What can hang from each mark
V: L
A: E
U: R T
D: E
R: F Q U
L: V
Q: R
E: A T Z
Z: E W
W: V Z
K: L
Y: R
F: R
T: E U

Each row was made from one small tree. The marks that hang from a mark follow it in brackets, in alphabetical order. Every link used is in the known rows. Write each row's tree.
In the rows, zero is written as 128.
Known rows
E(A Z(W(V))): [ 85 160 180  98 122 131 171  81 106 132 129 105  91 114 132 175 110 148
 112 148 159  80 111 131 164 107  99  82 114]
L(V): [ 87 168 173 163 117 143 177  98 114 116 127  91  93 115 133 149  85 161
  82 140 138 113 123 164 169 123 109 110  87]
U(R(F Q) T): [140 189 165 162  94 151 174 118 140 133 134 132  98 120 124 107  83 148
  93 121 118 112 173 126 188 114 108 154  85]
Q(R(F U(T(E)))): [123 169 185 171 117 143 158  64 129 162 115 113 132  85 144 100  96 158
  87 132 127 130 135 107 215 109 132 127  84]
Z(E(T)): [ 97 155 193 149 128 134 175  94 111 131 111  89  92 107 132 128 101 147
  96 127 160 113 133 141 165  88 108  89  99]
Y(R(F U(T(E(A))))): [137 183 180 139 106 149 159  71 115 141 131 114 132 123 148 142  96 153
  98 118 148 154 139 102 185  93 118 147  81]
E(A T(U) Z(W(V))): [ 82 153 207 100 149 121 174  65 114 138 119 103  99 116 145 173 138 137
 149 141 194 118 121 110 150  83  98  67 113]
F(R(Q U(T(E(A Z))))): [114 160 177 133 145 158 150  86 125 145 113 155 127 136 137 134  87 110
 129 145 173 138 148  88 190  82 101 148 113]
V(L): [103 148 168 151 124 140 142  79 100 132 133 102 112  86 124 128  63 157
  95 146 143  95 128 178 199 119 110 110  96]
F(R(Q U(T(E(A Z(W)))))): [106 151 188 117 139 157 163 102 121 155 107 152 117 134 129 116  77 125
 139 146 175 127 129  96 198  82 112 133 120]
E(A T(U(R)) Z(W)): [ 94 150 201 102 150 134 179 106 137 135 110 106 111 131 124 148 118 139
 166 133 199 113 125 106 172  68 108  85  94]
K(L): [112 153 160 163 123 137 160  96 110 124 111 113  99  97 122 127  75 165
  97 144 129 100 146 154 195  95 124 106  90]
E(A T(U(R(F Q))) Z(W)): [115 162 203 112 122 125 174 102 132 153 106 153 114 132 133 139 103 124
 168 152 174 139 151  73 177  93 100  99 109]
A(E(T Z(W))): [ 96 158 191 123 159 128 177 101 103 136 112 124 105 112 133 125  94 150
 109 135 179  99 117 131 174  84 114  88 107]
A(E(T(U) Z)): [106 164 192 146 177 116 165  79 109 129 117 118 115 109 152 136 119 136
 127 127 187 138 130 112 166  81 106  99  95]
U(T(E(A))): [120 159 181 127 144 144 160  96 124 124 128  80 113 121 138 132 112 153
  98 112 159 117 130 144 176  95 114 126  91]
W(V(L) Z): [ 72 164 158 134 119 143 152  49  91 115 145 115  92  62 129 164 101 155
  81 156 127  74 134 175 157 126 102  96 111]
T(E(Z) U(R)): [111 176 182 152 154 128 155 119 125 117 126  95 112 107 145 133 111 143
 146 126 159 122 111 114 175  85 118 132  71]
F(R(Q U(T))): [114 158 166 171 117 165 170  81 124 143 135 145 102 121 126 110  62 136
  96 134 150 120 164 125 202  91 103 148 101]
Z(E(A T(U(R))) W(V(L))): [ 80 155 216  95 140 146 177  96 124 129 112  89  81 100 131 130 122 155
 155 121 178 133 121 156 166 103 121  73 104]
D(E(T(U(R)))): [ 92 152 179 153 165 156 197  94 129 138 133  96  96 111 131 136 105 146
 127 123 163 139 136 151 160  61 121 112  64]
R(F Q U(T(E))): [139 184 182 180 105 135 158  87 118 164 131 146 122  98 153  99  91 149
 106 128 113 149 153  90 187 110 118 149 101]
Y(R): [112 169 162 155 105 147 162  85  97 110 151  86  97 122 125 157  71 149
  79 130 150 100 134 155 190 101 111 128  73]
Z(E(T) W(V)): [ 80 160 205 124 120 134 193  94 104 133 120  85  65  99 134 129 114 162
  98 125 153 103 117 152 153  98 116  70 108]
E(A T(U(R(F))) Z(W(V))): [ 95 172 204  95 128 125 184  84 129 140 113 123 100 114 144 163 132 147
 151 143 177 129 132  97 152  89 103  88  99]
R(F U): [117 167 171 174  93 126 167  61 106 160 136 132 118  81 144 132  74 171
  93 148 122 125 135 109 191 105 107 116  92]
U(R T): [121 175 163 152 123 161 178 120 147 114 137  86  95 118 119 118  97 163
  92 102 143  82 147 159 183  88 115 140  71]

Write each row's tree
[121 167 176 171 100 147 165  53 137 166 117 121 126  89 133 111  89 159
  79 137 128 112 148 111 218 108 119 115  88] : Q(R(F U(T)))
[111 155 189 140 140 142 168  89 140 128 138 124 104 139 130 145 117 120
 152 125 179 144 171 102 175  90 101 115  96] : E(A T(U(R(Q))))
[ 93 148 191 125 134 127 171  97 111 145 109 111 109 112 123 141  90 143
 122 148 178  83 119 128 171  79 106  80 106] : E(T Z(W))
[139 190 175 124 122 142 154 121 141 135 108 143 125 136 136 131 108 121
 125 132 143 127 157  88 175 106 107 154  98] : U(R(F Q) T(E(A Z)))
[ 82 160 193 123 108 140 170  96  91 134 123  88  71  75 131 116  82 171
  98 137 130  93  99 188 181 132 122  80 110] : Z(E W(V(L)))
[ 79 145 222  97 140 132 169  70 104 141 109  89  84  91 141 134 119 153
 146 132 180 139 113 156 164 110 114  56 118] : Z(E(A T(U)) W(V(L)))
[131 181 183 172 120 123 162 109 115 131 140 126 102 102 151 105  92 148
 130 133 122 161 143 106 188 117 120 147  80] : T(E U(R(F Q)))
[127 180 162 165  90 139 169 106 120 134 139 141  97 111 127 123  70 147
  95 144 114 115 161 120 191 122 107 142  90] : U(R(F Q))
[ 88 133 187 129 170 144 187  60 111 149 128  95 108 116 139 161 113 139
 125 139 180 154 131 140 157  68 106  87  90] : D(E(A T(U)))
[ 80 153 194  93 137 131 173  71 112 138 117 112  99 122 134 179 125 136
 122 148 185  90 128 121 148  89  98  73 119] : E(A T Z(W(V)))
[ 91 176 178 120 144 127 181  97  94 123 135 116  81  98 145 139 103 164
  90 132 146  88 106 145 169 113 116  98 106] : A(E(Z(W(V))))
[100 148 164 175 114 152 164  70 104 143 143 153 100 112 128 126  48 135
 101 156 143 126 154 118 207  99 102 135 105] : F(R(Q U))
[116 171 202 140 117 122 175 111 128 152 108 152 107 117 132 118  94 131
 158 149 159 130 148  83 180  93 107 106 100] : E(T(U(R(F Q))) Z(W))
[141 192 174 161 112 146 165 127 134 131 130 127 105 115 137  96  91 148
 101 117 118 129 159 123 185 113 122 165  83] : U(R(F Q) T(E))
[133 182 187 109 116 143 168 137 138 145 105 140 114 133 129 113  97 136
 134 134 145 116 137  96 184 105 116 138 105] : U(R(F Q) T(E(A Z(W))))
[123 169 197 115 120 131 165  92 123 169 101 131 136 106 147 122 102 160
 131 139 150 126 111  85 183  87 116 111 109] : R(F U(T(E(A Z(W)))))
[111 164 185 167 134 139 170  98 133 126 140 122  98 125 130 125 106 126
 143 123 163 135 168 113 175  89 109 123  87] : E(T(U(R(Q))))
[122 178 173 153 139 157 170 131 140 112 135  80 102 115 129 107 104 162
 100  99 143 102 133 156 179  89 127 151  67] : U(R T(E))
[ 64 163 186 123 128 142 162  58  97 121 115 110  86  68 132 152 122 141
  92 148 145  93 137 163 139 112 102  73 120] : W(V(L) Z(E(T)))
[121 173 199 118 126 120 164 122 119 146 115 140 112 120 144 122  97 136
 164 150 150 147 121  80 188 110 114 121 101] : T(E(A Z(W)) U(R(F Q)))
[130 179 176 172 102 128 169 100 122 134 143 132  96 107 138 116  85 148
 124 138 123 142 157 108 192 119 107 136  82] : T(U(R(F Q)))
[107 154 166 161 129 164 174  77 125 137 130 114 104 109 126 115  65 158
  88 127 159 111 145 146 199  77 108 136  87] : F(R(U(T)))
